What can hang from each mark:
leten: ramamo vafek
vafek: daguv leten
ramamo: lemu leten
tunugug: mupa
tuni: didateb vode
bosud: daguv mupa
gipu: didateb lemu
mupa: bosud tunugug
vode: tuni
lemu: gipu ramamo
didateb: gipu tuni
daguv: bosud

Every row comes from one small tree of marks. The marks that hang from a mark follow it in brackets, in alphabetical order. Every link used is in the known rows. Which tree was each row made from?
Known rows:
lemu(gipu ramamo): [ 15 -24  40  -3 -15 -63   0   0  35  34   6   8  17  -1   6  11  43   8
  33  -1 -31   4   8  51  15 -25  26  -7  21  -4 -11  -6  -9  16  -9  14
  15]
didateb(gipu(lemu) tuni(vode)): [ 20  -6 -30  -7   5 -51  17 -22 -18   2 -20 -28 -11  26 -42  19  31 -26
 -20  36  25   1 -17 -66 -51  57  42 -25  13  19 -23  22   9  31 -39 -42
  -6]
tunugug(mupa): [ 20 -44 -41  48  -8  -8  -3  11  -7 -17  13  20   5 -25 -11 -10 -12  -5
 -15  -8  10   0  -3  -8 -13 -26 -26  -1 -11  16   3   5   7  12  -6  25
  -3]
mupa(bosud tunugug): [-32 -16  42 -15  25 -76 -16   8   5  11  12  26 -10  61 -24 -14  -4  14
   9  29  13  22  -6 -54   3 -11 -22  23  12 -19 -25  18  19 -37 -27  39
 -25]
mupa(bosud(daguv) tunugug): [-18  -4  40 -18   1 -87 -17   4  15  13  11  23  -6  54  -8 -20 -15   8
   6   9  11  23   3 -76  19 -26 -28   8 -20 -23 -42  36   4 -56 -28  42
 -13]
didateb(gipu tuni): [ 21 -11 -25   6  18 -67   5  -6 -12  12  -9 -30  -3  22   8   1   7 -15
 -12  11  -2  28 -32 -38 -49  43  24  -1   5  10 -30  30  -2 -13 -42 -22
 -26]
tuni(didateb(gipu(lemu(ramamo(leten(vafek))))) vode): [-25   8 -30 -25 -27 -16  15 -57 -16  15  35  10 -14  10 -65  30  54  -5
   7  17 -25 -22   1 -57 -22   8  72 -22  44   8  12  54  16  51 -13 -31
  46]
mupa(bosud): [-22   2  10   9  -2 -49  -2  -9   6  14  22  19  -5  41   1  -8   7   5
  -6  29  28  14  14 -22   0  -9 -19  11 -13  -4  -5   3  24 -33 -12  28
 -13]
leten(vafek(daguv)): [ 57  22   8 -17 -35   3  -6  -8   4   0  11  44   0   8 -17  -9 -14  17
   3  22  -8  33 -14 -34 -10 -29 -31  11  -9 -24  -8  -9  14   6 -28  12
   7]
didateb(gipu(lemu(ramamo(leten(vafek)))) tuni(vode)): [ 36 -14 -24  -3 -48 -63  26 -18 -13  27   8  -7 -10  14 -48  22  35 -33
   9  39   1  15 -25 -78 -43  29  54   0  51  35 -20  31  -5  40 -69 -48
   9]
tuni(didateb vode): [-63  15 -18  -8   9  15 -20 -54 -15  -2  22 -11 -28  -9 -30   6  32  12
  -4  -3 -13 -37  20 -14 -31  12  60 -38   3  -9  21  37  27  45  39 -18
  52]
gipu(didateb): [-19  -7  17  24  29  20  17 -23 -12  -9  21 -14  13 -18   6  -6 -40  -6
  32   8 -40   8  -2 -32 -33  16 -14 -20   0 -18  16  24  -5  23  10   1
  -1]
ramamo(lemu(gipu(didateb(tuni))) leten(vafek)): [ 76 -60  16 -12 -46 -15  46 -40 -25  35  49  25  -3 -14 -22   3  -5 -14
  47   5   1  42 -12 -31  -5 -18  57 -18  34 -23  31  47 -11   3 -27   8
 -16]
tuni(didateb(gipu(lemu(ramamo))) vode): [-48  15 -26 -26  11 -16   2 -55  -2   1  10 -10  -4  15 -52  34  53  -2
  -6  12 -23 -39   7 -36 -28  27  62 -36  26   3   9  41  21  47  11 -27
  40]
daguv(bosud): [-12 -26  13  20 -10  18 -22  26  -1  13  11  13 -11 -13  18 -19 -10  13
   3  19 -22  11 -19  22  16 -22 -31   4   7  -5 -11   2  25   7 -16 -20
  -3]
tuni(didateb(gipu(lemu(ramamo(leten)))) vode): [-46  11 -35 -28  -7 -22  13 -57 -11  13  22   1 -14  11 -52  31  58 -10
   0   1 -23 -35   7 -43 -15  18  78 -39  42   9  15  50   5  44  -5 -27
  41]
vafek(daguv(bosud(mupa(tunugug))) leten(ramamo(lemu))): [ 35  -4  31 -12  13 -39 -22 -39  -6   8  23  46 -20  14   3  -7 -49  28
  -2 -45 -11  62  -1  18  15 -10 -35 -13 -12 -12 -44  11   3  36 -59 -13
 -47]
didateb(gipu(lemu(ramamo(leten))) tuni(vode)): [ 18  -9 -26  -7 -28 -71  25 -18  -9  24  -3 -17  -7  16 -37  24  41 -39
   4  24   2   0 -19 -63 -37  41  60 -16  45  35 -17  30 -15  34 -60 -44
   3]
vode(tuni(didateb(gipu))): [-15 -39  -2   7  31 -14   1 -43  -1   9  16 -54   7   3  23  -2   6  -6
   3  15  28   0  -9  -8 -23  44  24 -14   6 -15  -6  51  10   3  30  -4
  17]
vafek(daguv(bosud)): [ 16  15  12 -12  -6  -2 -25  12  11   3  -6  40  -5   4  19 -17 -14  16
 -10   5 -21  17 -17  11  14 -28 -43 -19 -15 -28 -13 -14  10  -3 -27   8
  -6]
daguv(bosud(mupa)): [ -7 -32  15  40 -19  -4 -25  17 -21  12  11  14 -22 -26  19 -25 -11  14
  -1  19 -25  31 -13  29   7   3 -52   6   1  -1 -21  -9  26  22 -42 -20
   5]
lemu(gipu ramamo(leten)): [ 19 -30  30  -3 -42 -74  18  -1  20  55  25  24   6  -3   8   9  49  -5
  44 -17 -27   9   7  36  35 -40  52 -13  43   5   1  12 -35  11 -31  19
  17]
vode(tuni(didateb(gipu(lemu(ramamo))))): [ -5 -40  10  -1   9 -12  11 -45  23  16   6 -50  22   5   8  14  11 -17
  10  28  21  -9  -9 -17 -17  47  16 -12  29  -2  -7  43   8  19  20 -12
  18]
gipu(lemu): [ 24  -5   6 -17 -22  28  24 -11  14  -4 -28   8   7  16 -35  20   4 -10
 -13  27  24 -15   3 -30   8  14 -16 -12  14   6   1 -12   7  22 -11  -6
 -11]
ramamo(lemu(gipu) leten): [ 49 -43   0 -42 -28 -28  34 -18 -14  31  23  28  -2   0 -14  17  33 -14
  17 -30  28   7   7  27  46 -29  72 -27  25 -17  32  22 -25 -23  -9  26
 -16]
leten(ramamo(lemu)): [  7 -19 -23 -20  -2   3  21 -30  -8  -5  11 -12  19  -8   7  15 -11   3
  -2 -13  30  -6  17  18 -23   2  21  26   6  13  13  -1   3  26  -7 -33
 -18]
didateb(gipu(lemu(ramamo)) tuni(vode)): [ 17  -6 -22  -6 -10 -64  16 -17   1  10 -17 -27   2  19 -38  26  35 -32
  -3  35   2  -1 -19 -57 -50  49  44 -13  31  31 -25  20   1  38 -45 -46
   2]

Which tree is each row?
[ 23 -35  -8 -22   5 -25  21 -36  -6   6  12  -8  18   0   7  12  10  12
   1 -12  32  -1  21  39 -14  -6  37  11   0  -3   9  -2   8  31  -4 -21
 -19]
leten(ramamo(lemu(gipu)))
[ 35 -48   5 -18 -15 -33  41 -43 -31  29  39   5  -8 -18 -18   8  16 -24
  38 -17   8   9   4  -8  -4  -1  89 -49  25 -17  39  44 -22   9  -7   7
  -4]
ramamo(lemu(gipu(didateb(tuni(vode)))) leten)
[ -4 -45   3  -1 -10 -17  22 -46  14  28  18 -40  11   2   8  13  16 -24
  16  16  21  -6 -11 -24  -5  38  33 -14  42   5   0  53  -8  16   6  -8
  19]
vode(tuni(didateb(gipu(lemu(ramamo(leten))))))
[ 31 -39  25 -23  27  -8  25 -34  -2  -1  10  -1  26  -9 -10  17  -2  -1
  24  -4  -1   7   7  24   4  -3  30 -35  -2 -39  28  17   4  -4  25  21
 -20]
ramamo(lemu(gipu(didateb)))
[  3 -15  17  21  -2  28  34 -49 -10  -8  -6 -29  -2 -10 -35   6 -27 -30
  19  47  -3  -7  -4 -83 -70  56   3 -43  15   2  12  22  10  71  -8 -31
   1]
gipu(didateb(tuni(vode)) lemu)
[ 41 -13 -19  -7   1 -44  24 -16  -1   8 -30 -24   4  36 -21  16  12 -25
 -22  31  17  16 -30 -64 -43  52  12 -11  16  18 -30  22   3   6 -52 -28
 -35]
didateb(gipu(lemu) tuni)
[ 35   2  31  -3 -50  23  51 -35  16  12  18  32  25 -10 -32  16 -31 -25
  50  33 -47  13 -10 -79 -14  -6 -25 -19  49  -4  19  16 -25  50 -45   2
   5]
gipu(didateb lemu(ramamo(leten(vafek(daguv)))))
[ 19 -22  17  16  26 -32  16 -75 -19  16  50 -16 -14   5  -8  11 -26   6
  24 -39  11  29  28   7 -34  14  59 -33  -8   6 -11  44   2  63  -1 -37
 -30]
vafek(leten(ramamo(lemu(gipu(didateb(tuni(vode)))))))
[ 42  14 -10  -5 -38  -6   5 -26  -5  -1  26  28   3   4   1 -12 -24  27
   2  16   5  33   2 -28 -44 -27 -26  40  -9  -5 -13 -12  11  48 -47 -25
   3]
leten(ramamo vafek(daguv))
[ 23  -6   9 -17 -63   4  35  -8  25  25  -7  21  11   2 -31  26  17 -28
  18  14   0 -13   0 -27  26  -5   8  -2  55  28   8  -2 -24  27 -39  -6
   1]
gipu(lemu(ramamo(leten)))
[ -3 -32  46  28   3 -66   7 -33  18  32  23 -21  11 -21   6   0  17  -6
  59  17 -54  11   4   9 -48   7  42 -35  21  -8  -4  22  -6  54  -6  -7
  26]
lemu(gipu(didateb(tuni(vode))) ramamo)
[ 20 -21  24  21  -5  34  41 -45   3  -1 -17 -25   8  -4 -20   4 -43 -30
  20  44 -10   6 -14 -81 -64  55 -20 -34  20   0   5  20   5  51 -18 -20
 -22]
gipu(didateb(tuni) lemu)
[ 18   1 -10 -23   3 -38  24   0  18   2 -16   0  29  27 -27  35  26 -16
  -2  20 -14  -1 -15 -29   5  16   0   2  32  15 -16   6  -6   3 -37 -12
 -16]
didateb(gipu(lemu(ramamo)))
[ 14 -33 -35  52 -29 -53  -2   1   5  -4  30  34   5   2   2 -21 -14  -7
 -19  -3  31  12  14 -43  -1 -47 -47  -3 -48  10 -13  25  16 -31 -17  48
  -4]
tunugug(mupa(bosud(daguv)))
[  2 -39  37  29 -26 -75  25 -32   1  51  43  -2  -5 -25   6  -3  25 -19
  69   2 -53  14   2  -6 -31  -5  66 -39  44   3   9  39 -33  50 -30  -4
  26]
lemu(gipu(didateb(tuni(vode))) ramamo(leten))
[ 69 -33  10 -39 -60 -14   8  -3 -27  18  29  67 -16  -9 -32  -4 -15  -1
  20  -4  -4  50 -28 -29  34 -33  -1  10  35 -23  10  16  -8 -14 -65  16
 -15]
ramamo(lemu leten(vafek(daguv(bosud(mupa(tunugug))))))
[ 33 -15  13  -5  16 -27  13 -55  -2  17  35   4  -4  19  -5  20 -12  18
   8 -50  23  28  29  35  13 -12  40 -15  -9   6 -18  25  -1  32  -4 -17
 -43]
vafek(leten(ramamo(lemu(gipu))))
[ 43 -49   2   6 -23 -16  24 -58 -29   8  47  -8   4 -18 -19  -1 -13  14
  32  29  17  28  10 -20 -70  -1  39  20  10  -6   8  17  29  72 -19 -47
   5]
leten(ramamo(lemu(gipu(didateb(tuni(vode))))) vafek)
[-14 -44  35  26   0 -22 -36  27 -20   9   3  21 -25 -14   3 -28 -18  18
   8  19 -35  38 -26   8  10   4 -56  13  17 -10 -35   0  21  18 -51 -11
  -4]
daguv(bosud(mupa(tunugug)))
[ -1 -41   1   0  21  -1  12 -49   6   8   4 -52  12  14   5   6   6 -13
  -3  26  39  -6  -9 -24 -18  53  15 -19  15 -11  -5  45  14  14  24  -7
  10]
vode(tuni(didateb(gipu(lemu))))
[ 48  -9  -1   8 -76 -13   5   0 -28  28  39  61 -31 -13  -4 -24  -6   2
  16   7 -19  51 -19 -29  15 -33 -20   8  17  -7  -3   7 -11   9 -77   2
  10]
ramamo(leten(vafek(daguv(bosud(mupa)))))
[ 68 -18   9 -27 -16 -12  24 -55  -9  -2  33  28  24  -2  -8   3 -25  27
  24  16   5  37   7  -8 -40 -28  -3  12  -9 -35   8  -1  16  45 -27  -8
 -10]
leten(ramamo(lemu(gipu(didateb))) vafek(daguv))
[ 93 -43  15 -32 -68 -32  18 -17 -23  35  37  69 -14 -11 -18  -2  18   7
  20  -3   6  52 -11  12  42 -48  18 -14  17 -34  13  10  -2  -8 -57  24
  -7]
ramamo(lemu(gipu) leten(vafek(daguv(bosud(mupa)))))
[ 33 -16  16   7 -34 -26 -19  -9 -20   4  27  42 -15  -2  -1 -31 -37  39
   8  30 -19  58 -16 -25 -37 -24 -62  49   4 -11 -36 -11  26  60 -82 -34
   0]
leten(ramamo vafek(daguv(bosud(mupa(tunugug)))))
[ 15  -9  25   3 -18 -62 -15  -4 -11  -6 -11   4 -11 -11  -1 -20 -23  -1
   0 -26 -19  35   0 -44  12  16 -40  -7 -28 -15 -47  20 -24  -9 -45  13
  15]
bosud(daguv mupa(tunugug))
[ 41  -6 -15 -20 -35 -38  37   1   5  16   8  20  18  23 -40  31  27 -19
  10  25 -15  14 -22 -51  10  -4  11  13  48  19 -11  19 -13   7 -60 -13
 -10]
didateb(gipu(lemu(ramamo(leten(vafek)))))
[ -3 -13  28  23 -21   9  32 -46  15   7  -4 -27  14 -19 -32  15 -22 -36
  41  47 -29  -8  -6 -70 -65  48   5 -31  39  18   7  17   0  78 -15 -36
  13]
gipu(didateb(tuni(vode)) lemu(ramamo))
[ 29  43   8  -6  14 -30  -2 -51   9   6  25  27 -11  29  10   2 -33  19
  -7 -51   2  36  20   3  -2 -13  -4 -23 -29   0 -30  11 -16  35 -29  -6
 -33]
vafek(daguv leten(ramamo))
[  3 -14  26   8 -32  23  54 -31  15  14  13   7  24 -17 -24  19 -22 -33
  48  22 -42  -6  -3 -59  -9   9  -8 -22  55  12  23  22 -29  48 -27  -7
   0]
gipu(didateb lemu(ramamo(leten)))
[ 21  -3   2  -3  11  -5  12 -51  -5   8  36  -1  -3  14  -5  19 -30   9
   3 -51  22  23  23  20   6  -4  29  -1  -4  19 -13  24  -3  29  -3 -26
 -42]
vafek(leten(ramamo(lemu)))
[ 24 -45  42  31 -51 -67  26 -32  -4  56  57  10  -7 -27  -9  -5  19 -12
  78  18 -55  33  -6 -23 -37 -18  59 -20  49  -2   6  40 -20  56 -40  -9
  33]
lemu(gipu(didateb(tuni(vode))) ramamo(leten(vafek)))
[  5 -35  34  28  26 -44  10 -37 -15  16  19 -21 -10  -9   2 -12   7   2
  33  18 -19  15   4  -9 -51  20  37 -49  -7 -27   0  26   6  45   3  -2
  11]
lemu(gipu(didateb(tuni(vode))))
[ 37  13  13 -16   8  -7 -13 -38   8  13  30  40  -9  16  15   1 -43  25
  -7 -45   0  40   7  31  20 -33 -14 -20 -20  -8 -24  11   7  24 -31 -19
 -47]
vafek(daguv(bosud) leten(ramamo(lemu)))
[ 39  -5  37  -6  26 -18  -2 -55   3  16  42  36  -3  13  19  -2 -47  30
  13 -39 -18  49   9  30   7 -32 -10 -44 -24 -30 -20  23   6  39 -25 -10
 -50]
vafek(daguv(bosud) leten(ramamo(lemu(gipu(didateb)))))
